Each row comes from the steps of one path. Every step used is in the known rows, and no mark comes twice. Write the path behind each row, first mark first.
In the rows, zero is written as 128.
Known rows
metemo > debo > tirebom > dovi > dipi > vilus: [ 75  87 121 219 133 162 134  85 117 116 118  88 155 109  87 122 101 129
 139  95 104  77 171 133  62 196 123 136 101 118  75 120 169 132 200  88
 113]
rigi > debo > tirebom > dovi: [115  82 125 145 112 132 173 140 155 148  68 131 163 108 103 109 116 116
 164  95 105 118 160 109  76 130 103  88 115 115 103 137 172 121 136 147
 105]
binev > tirebom: [130 107 109 152 109 151 152 126 132 161 130 118 113 117 129 145 103  93
 155 137 122 134 119 129 148 128 119 107 109 118 139  99 129 132 112 106
 141]
vano > rigi > fego > metemo: [104 110 126  75 131 122 131 103 123 149 132 171 132 132 168 160 129 126
 127 188 109 141 158 148  61 161 147 185  98 107 147 149 145 136 122 150
 101]
vano > kemad > fego: [135 163 172 172 136 145 136 134 137  86 145 129 120 160 183 130 124 140
 166 105 136 112 152 108 122 122 145 143 123 122 167 112 131 175 114 128
 164]
kemad > fego: [131 154 154 132 143 158 120 125 135 114 149 149 105 121 164 146 139 143
 151 116 136 131 149 120 131 132 140 123 111 131 149 106 149 145 115 128
 146]
fonif > lari > binev > tirebom > dovi > metemo: [134  79 175 176 101 168 116 130 165 176  91 116 105 104 150 154  37  77
 172 100  81 144 168 133 163 153  82  84 137  96 145  92 128 165 118  95
 210]
binev > dipi > dovi: [109 150 135 123 134 151 141 114 137 118  95 122 123  92 105 155 124 148
 143 141 145 102 113 121 109 162 117 158 105 150  86 139  78 114 108 116
 163]
debo > tirebom > dovi > dipi > vilus > lari: [123 118 158 204 116 134 142 136 125  88  77 120 122 104 138 146 120 130
 117  92  85  69 159 124  72 146 125 141 125 110  81 119 193 141 203  88
 136]
dipi > vilus > lari > binev: [178 129 134 137 140 120  81 130 119 107 122 130 101 111 185 129 127 107
  89  65 105 124  97 126 129 138  90 116 143 109 109 143 143 153 175 122
 129]
dipi > vilus: [119 148 118 138 137 116 112 105 124 102 147 117 126 125 139 123 129 122
 117 116 126 113 115 138 108 151 122 147 104 121 125 127 128 129 163 123
 112]
rigi > fego > metemo > dovi: [114 105 100  59 116  98 105 135 125 141 143 160 141 147 181 115 140  99
 120 190 108 109 154 180  82 131 143 147 148  97 133 146 159  99 127 183
 131]
dipi > vilus > lari: [158 137 147 132 135 119  99 132  98  99 119 140  96 105 166 128 132 132
 118  97 103 106 113 135 109 126 112 134 133 124 118 134 152 142 183 113
 109]
tirebom > dovi > dipi > vilus: [ 71 129 140 170 116 102 122 118 137  87 110  98 146 145 147 132 105 113
 101 111 114  72 166 133 105 170 124 174  98  98 106  90 154 113 179  84
 129]
lari > fonif: [130 103 126 113 134 119 119 138 145 110 123 132 121 142 113 131 141 112
 131 133 137 167 135 159 142 131 156 121 121  89 108 130 102 147 134 122
 117]
vano > kemad: [142 139 146 169 123 119 138 132 129 103 122 101 140 164 146 121 116 129
 142 111 131 107 134 116 125 118 125 152 140 122 144 130 111 161 126 124
 150]
debo > tirebom > binev > dipi: [123 141 101 184  82 175 174 129  82 103 130 135 134  89  44 162 135 151
 178 150 139 142 127  79  57 173 100 122 102 136  87 130 112 131 145 115
 160]
vano > rigi > debo > tirebom: [130  77 141 127 139 156 200 111 126 133 107 155 160 100  94 151 144 145
 160 104  96 126 131  92  59 146 124 136  71 131 145 147 130 156 113 130
  69]
fego > metemo > debo: [124  92 127 130 126 139 100 104  95 168 157 126 112 127 114 115 117 118
 133 155 120 131 163 168  97 161 110 111 128 121 100 152 138 104 163 138
 119]
tirebom > dovi > dipi > vilus > lari > binev: [134 105 160 174 121 113  83 142 130  97  83 107 114 128 192 144 103  96
  81  63 101  82 141 117 129 155  88 136 133  91  92 103 164 134 196  86
 148]
fonif > lari > binev > tirebom > dovi: [129 105 121 163 102 147 122 136 166 189  79 115 118 116 157 153  72  68
 152 107  97 155 147 138 200 162  70  77 105 115 129  66 145 161 128 120
 181]
fonif > lari: [135 145 152 122 123 142 117 127 132 140 121 136 116 131 132 124 133 136
 129 126 102 149 142 127 151 141 118 134 117 145 167  97 138 149 138 147
 150]
debo > tirebom > dovi > metemo: [113  95 166 197 117 149 154 126 142 135  85 127 144  96  91 141  77 134
 167 124 102 103 172 134  54 126 137  94 159 106  88 172 148 146 135  98
 168]
vano > kemad > fego > metemo > debo: [138 131 177 173 138 155 107 112 107 125 170 128  90 153 170 118 116 131
 167 127 129 114 189 148  93 154 119 127 128 119 142 134 143 148 150 140
 162]
vilus > lari: [172 123 154 127 124 132 114 150 107 124  96 151  95 103 153 137 135 138
 123 108 106 125 129 121 135 109 117 115 156 135 121 144 147 139 149 115
 121]
rigi > debo > metemo > dovi: [149  69 129  69 117  95 131 146 109 123 128 156 140 120  98 100 125 108
 141 126  95  97 123 135  88 137 130 142 127  96 152 146 104  98 127 149
 116]
tirebom > dovi > metemo > fego: [111  91 159 140 124 132 109 133 132 142  89 121 126 116 111 106  76 141
 152 148 106  97 210 177 112 126 105 120 149  84  98 141 174 144 150 104
 136]
dovi > metemo > debo > tirebom: [146  67 154 189 143 198 131  95 113 144 146 122 137  77  67 116  84 142
 186 107 106 128 157 128  43 143 132  89 161 129 114 189 127 152 135 107
 138]
binev > dipi: [126 156 126 128 122 136 134 120 116 108 134 135 115 102  92 144 138 123
 141 131 126 123 139 106 129 161 118 143 108 135 105 108 104 115 125 114
 159]
fego > metemo > dovi > dipi: [ 94 101 136 114 100  94 117 147 118 106 159 127 124 159 152 137 154 100
  81 183 119  65 161 165 117 138 147 168 132  89 121 102 127  84 151 137
 167]
vano > kemad > fego > metemo > debo > tirebom: [148 131 166 207 130 176 135 100 106 131 165 127 115 137 143 127 118 142
 187 133 120 111 189 143  53 157 134 108 130 122 118 155 162 167 147 151
 164]
kemad > fego > metemo: [126 160 161 122 123 123 110 127 130 125 168 154  88 134 176 143 133 129
 137 162 132 132 167 150 107 145 140 118 114 111 142 117 159 121 130 157
 156]
rigi > fego > metemo > dovi > dipi > vilus: [ 87 115 116  88 116  87  92 106 133  89 174 127 147 162 195 116 140 106
  79 183 101  63 151 175  63 162 156 194 115  84 148 104 156  88 166 159
 138]
fego > metemo > dovi: [110 112 114  96 108  89 114 140 113 131 145 149 111 147 144 126 148 103
 107 189 124  91 145 189 114 131 136 129 147 103 104 146 130  97 141 158
 145]
vano > rigi > fego > metemo > debo > tirebom: [117  72 105 126 147 173 145  70 107 183 144 165 155  98 122 148 122 136
 159 179  91 146 172 148   7 188 145 147 103 125 112 187 167 158 139 158
  85]
rigi > vano > kemad > fego: [135 160 186 160 126 143  98 161 123  86 123 153 130 183 225 142 104 133
 171 109 132  98 152 119 142 135 124 146 128 131 201 103 148 158 110 115
 148]
tirebom > binev > dipi > dovi > metemo: [ 95 100 168 165  91 177 135 136  97 102  91 129 112  77  69 164  85 161
 183 144 155 106 114 102  57 168  96 168 122 128 102 173  46 106 128  75
 191]
dipi > dovi: [105 125 138 127 138 147 134 125 140 138  73 122 135 118 136 135 117 146
 125 131 150 111 100 141 111 128 128 148 128 141 108 161 101 127 117 131
 139]
vano > rigi > fego > metemo > dovi: [ 98  87 100  56 132 112 133 109 116 141 131 184 134 138 169 154 147 115
 118 205 106 103 149 172  78 157 145 188 112 104 132 156 137 132 119 164
 110]
metemo > dovi > dipi > vilus: [ 88 118 121 134 129 109 118 125 120  56 155 113 140 146 146 121 150 112
  86 127 119  53 116 151 114 152 145 178 108 106 132  89 120 111 163 114
 129]
dovi > dipi > vilus > lari: [140 125 169 150 125 126 104 130 109  73 130 120 102 117 173 134 138 138
  92  94 100  82 126 117 113 137 127 167 116 117 138  99 148 123 187  87
 132]
vilus > lari > binev > tirebom: [191  92 122 153 115 155 122 144 134 166 106 130  88  96 176 163  94  77
 139  86 103 142  99 106 177 114  80  76 140 110 122 109 145 152 120 106
 157]

Which path is each row?
[101  90 114 181 116 150 131 109 113 182 102 121 128 110  86 126  96 112
 155 155 111 116 199 172  56 175 108  82 133 114  50 168 180 122 179 141
 124]
fego > metemo > debo > tirebom > dovi
[108  93 189 140 135 151 126 129 141 134  87 123 129  99 133 137  81 151
 143 128 138  99 115 147  81 123 135 151 153 123 127 191  78 127 108 102
 164]
dipi > dovi > metemo
[118  87 112  94 129 139  87  97 112 185 160 139 131 126 159  98 108 107
 140 161 108 142 175 153  70 164 117 129 139 115 130 156 169 104 143 171
 109]
rigi > fego > metemo > debo
[159 121 167 151 130 124  85 128 125  85 137 109 117 130 196 140 128 105
  72  64  99  97 111 101 126 144 100 147 131  95 129 102 145 131 181 106
 143]
dovi > dipi > vilus > lari > binev
[118 127 120  86 111 109 100 119 140 159 153 143 135 146 182 115 115 114
 124 176 115 140 161 151  75 140 136 139 134  96 144 140 169 104 132 172
 129]
rigi > fego > metemo
[113 123 188 138 138 167 134 113 137 113 100 126 116  77  96 155  91 150
 157 132 136  89 134 119  82 153 129 160 129 136 101 167  57 119 107  88
 190]
binev > dipi > dovi > metemo
[ 87 149 160 127 132 107 100 121 122  68 196 134 103 152 191 144 160 115
 100 163 118  53 160 170  94 167 156 171  88  85 142  79 146 104 168 133
 167]
kemad > fego > metemo > dovi > dipi > vilus
[129  77 132 209  98 222 148  97  62 121 148 128 130  52  12 143  93 155
 213 130 131 135 151  90  19 188  99 111 130 141  89 173 100 136 154  81
 163]
dovi > metemo > debo > tirebom > binev > dipi
[148 118 122 136  92 129 106 157  73  49 120 159  79 105  89 156 153 130
 150 123 135 163 114 127 103 179  99 145  97  85  78 125 104 143 209  78
 122]
tirebom > binev > dipi > vilus > lari > fonif
[ 93 100 116 199 101 124 128 117 156 130 117  76 139 132 165 154  71  59
 117  93 110  97 134 122 149 177  91 126  89  72 106  56 141 128 155  76
 158]
lari > binev > tirebom > dovi > dipi > vilus
[128  96 137 125 114 104 126 141 105  98 140 130 145 133 110 142 124 110
 108 157 104  68 134 128 101 147 169 181 137  95 143 122 104 107 140 106
 169]
debo > metemo > dovi > dipi
[106 139 189 157 117 113 127 147 123  66 170 130 110 184 202 136 148 118
 124 158 125  48 180 146 117 129 157 176 130  88 160  81 133 132 131 131
 206]
vano > kemad > fego > metemo > dovi > dipi
[117  96 151 198  96 134 136 139 125 114  72 104  96 104 173 164  91  93
 130  98  79  72 150 127 137 149 103 137 102 100 108  70 177 132 185  54
 142]
binev > tirebom > dovi > dipi > vilus > lari
[145  68 148 185  94 145 128 159 145 152  71 111 102 111 186 168  78  67
 119  80  94 101 148  98 179 131  83  94 134  87 107  71 162 133 145  71
 177]
vilus > lari > binev > tirebom > dovi > dipi
[123  60 160 151 127 149 153 132 149 147  77 131 160 100  86  85  85 141
 186 114  87  98 211 146  56 120  98  92 134  81 109 142 196 135 139 134
 107]
rigi > debo > tirebom > dovi > metemo > fego
[119 115 129 130 125  89 112 115  98  67 154 117 133 127 115 131 125 112
  96 145  98  53 117 142  73 176 165 204 113  86 141 117 103 111 175 104
 143]
debo > metemo > dovi > dipi > vilus
[158  96 157  94 118 104 131 137 126 135 132 143 143 111 100 102 109 120
 151 111  97 131 134 100  71 147 119 137 110 102 166 138 109 102 135 140
 110]
rigi > debo > metemo
[153  97 138 126 139 113  87 147 118  72 137 125 123 127 195 134 149  95
  67  75  99  65  97 132 139 134 106 145 147  97 112 106 134 130 171 113
 150]
metemo > dovi > dipi > vilus > lari > binev
[129 104 108 151  76 165 181 141 100 114 127 142 146  92  43 128 142 137
 193 115 128 143 129  58  51 165  81 116  79 133 113 121 124 109 138 135
 130]
rigi > debo > tirebom > binev > dipi
[102  52 165 169 129 161 111 108 116 155  98 120 126  95  97 116  61 122
 178  99 111 110 190 152  94 157 107 102 160 110  94 172 133 133 147  81
 135]
tirebom > dovi > metemo > debo
[103  98 109 170  98 138 150 138 139 164  72 119 113 115 125 152  74  82
 171 135 110 120 149 137 153 140 105  99 117 109 102  93 150 133 124  91
 140]
binev > tirebom > dovi
[152  99 119 175 112 127 111 139 134 154  67 113  94  91 185 158  73  64
 140  76  94 117 113 137 152 147  65  84 128  92  89 107 165 154 172  88
 139]
dipi > vilus > lari > binev > tirebom > dovi
[132  67 171 148 140 175 102 105 103 144 154 126 121  93 100 106  85 131
 168 103 113 119 159 134  89 142 122 108 158 127 129 170 109 132 130  93
 133]
dovi > metemo > debo
[ 85  87 136 190  93 142 160 134 148 142  87  96 129 129 135 163  82  87
 143 130 113  91 166 114 160 150 118 137 105  92 122  61 151 113 132  71
 155]
binev > tirebom > dovi > dipi
[162 105 159 127 126  96  92 141  81  62 130 145 105 110 143 138 135 120
  92 127  78  49 120 142  82 153 156 192 139  93 136 128 125 121 197  88
 146]
debo > metemo > dovi > dipi > vilus > lari
[130  83 152  97 122  85 120 125 114  71 157 127 154 128 117 102 130 105
 115 112  82  50 121 123  65 167 142 191  95  80 167 105 110  90 164 121
 115]
rigi > debo > metemo > dovi > dipi > vilus
[155  72 130  66 143 116 140 107 102 139 115 153 143 106  87 124 120 146
 146 149  89 120 163 132  73 165 111 186  66  90 160 138 134 149 132 131
  52]
vano > rigi > debo > metemo > fego
[ 94  70 158 171 105 215 122 108  73 123 100 121 112  55  49 147  72 164
 200 131 155 116 124 112  51 194  80 150 125 146  85 191  51 114 144  69
 167]
tirebom > binev > dipi > dovi > metemo > debo
[167 138 143 121 133 112 104 131 111  61 122 154  78 101 115 150 162 120
 130 106 107 141 128 145 121 166 128 140 103  96  74 115 114 154 184  89
 127]
binev > dipi > vilus > lari > fonif
[117 140 175 125 106 106  89 174 111  94 138 169 117 199 241 138 123 105
 150 175 127  68 173 180 125 141 131 142 142 111 175 117 150 127 121 152
 164]
rigi > vano > kemad > fego > metemo > dovi
[143 149 123 153  89 148 120 139  59  70 117 142  79  88 107 154 143 145
 153 116 123 120 113  93  90 176  75 154 104 134  96 119 120 130 197  84
 130]
tirebom > binev > dipi > vilus > lari
[128 134 125 128 142 146 123 119 152 134 103 111 131  93 128 159 111 120
 119 116 152 117  98 110 124 167  96 138 113 131  80 148  69 121 102 128
 179]
lari > binev > dipi > dovi
[122  78 168 188 148 217 145  85 114 136 108 120 126  43  44 150  85 158
 196 119 125 102 140 123  26 180 122 123 137 151  70 203  77 139 119  94
 174]
binev > dipi > dovi > metemo > debo > tirebom
[128  86 105 135 130 162 114  85 115 184 151 140 147 108 124 111 112 126
 165 164 104 143 175 155  22 163 135 104 140 123 115 171 185 125 148 180
 112]
rigi > fego > metemo > debo > tirebom
[ 89  73 135 209 123 174 148 105 124 139  96  98 160 111  79 130 106 125
 145 104 109  94 188 116  84 169 126 114 125 127  78 128 164 130 161  93
 134]
metemo > debo > tirebom > dovi > dipi
[112  61 112 144  95 170 201 131  95 126 102 159 165 104  69 156 136 152
 182 121 122 144 119  70  39 155  91 145  63 129 137 150 127 150 132 124
  70]
vano > rigi > debo > tirebom > binev
[190 139 140 121 128 140 100 133 115 112 122 140  88  85 146 156 134 107
 120  83 115 130 123  88 145 145  82 106 146 131  89 120 124 140 132 115
 177]
vilus > lari > binev > dipi
[ 95  61 127 148 124 140 202 120 143 140  62 155 170  97  91 153 125 129
 167 103  94 116 163 105  62 151 107 128  76 123 110 144 156 154 130 127
  72]
vano > rigi > debo > tirebom > dovi
[105 112 154 200  92 198 170 125 104 107  88 130 136  57  48 169  88 170
 194 151 146 110 116  97  13 166 111 152 129 135  90 192  74 126 128  83
 192]
debo > tirebom > binev > dipi > dovi > metemo
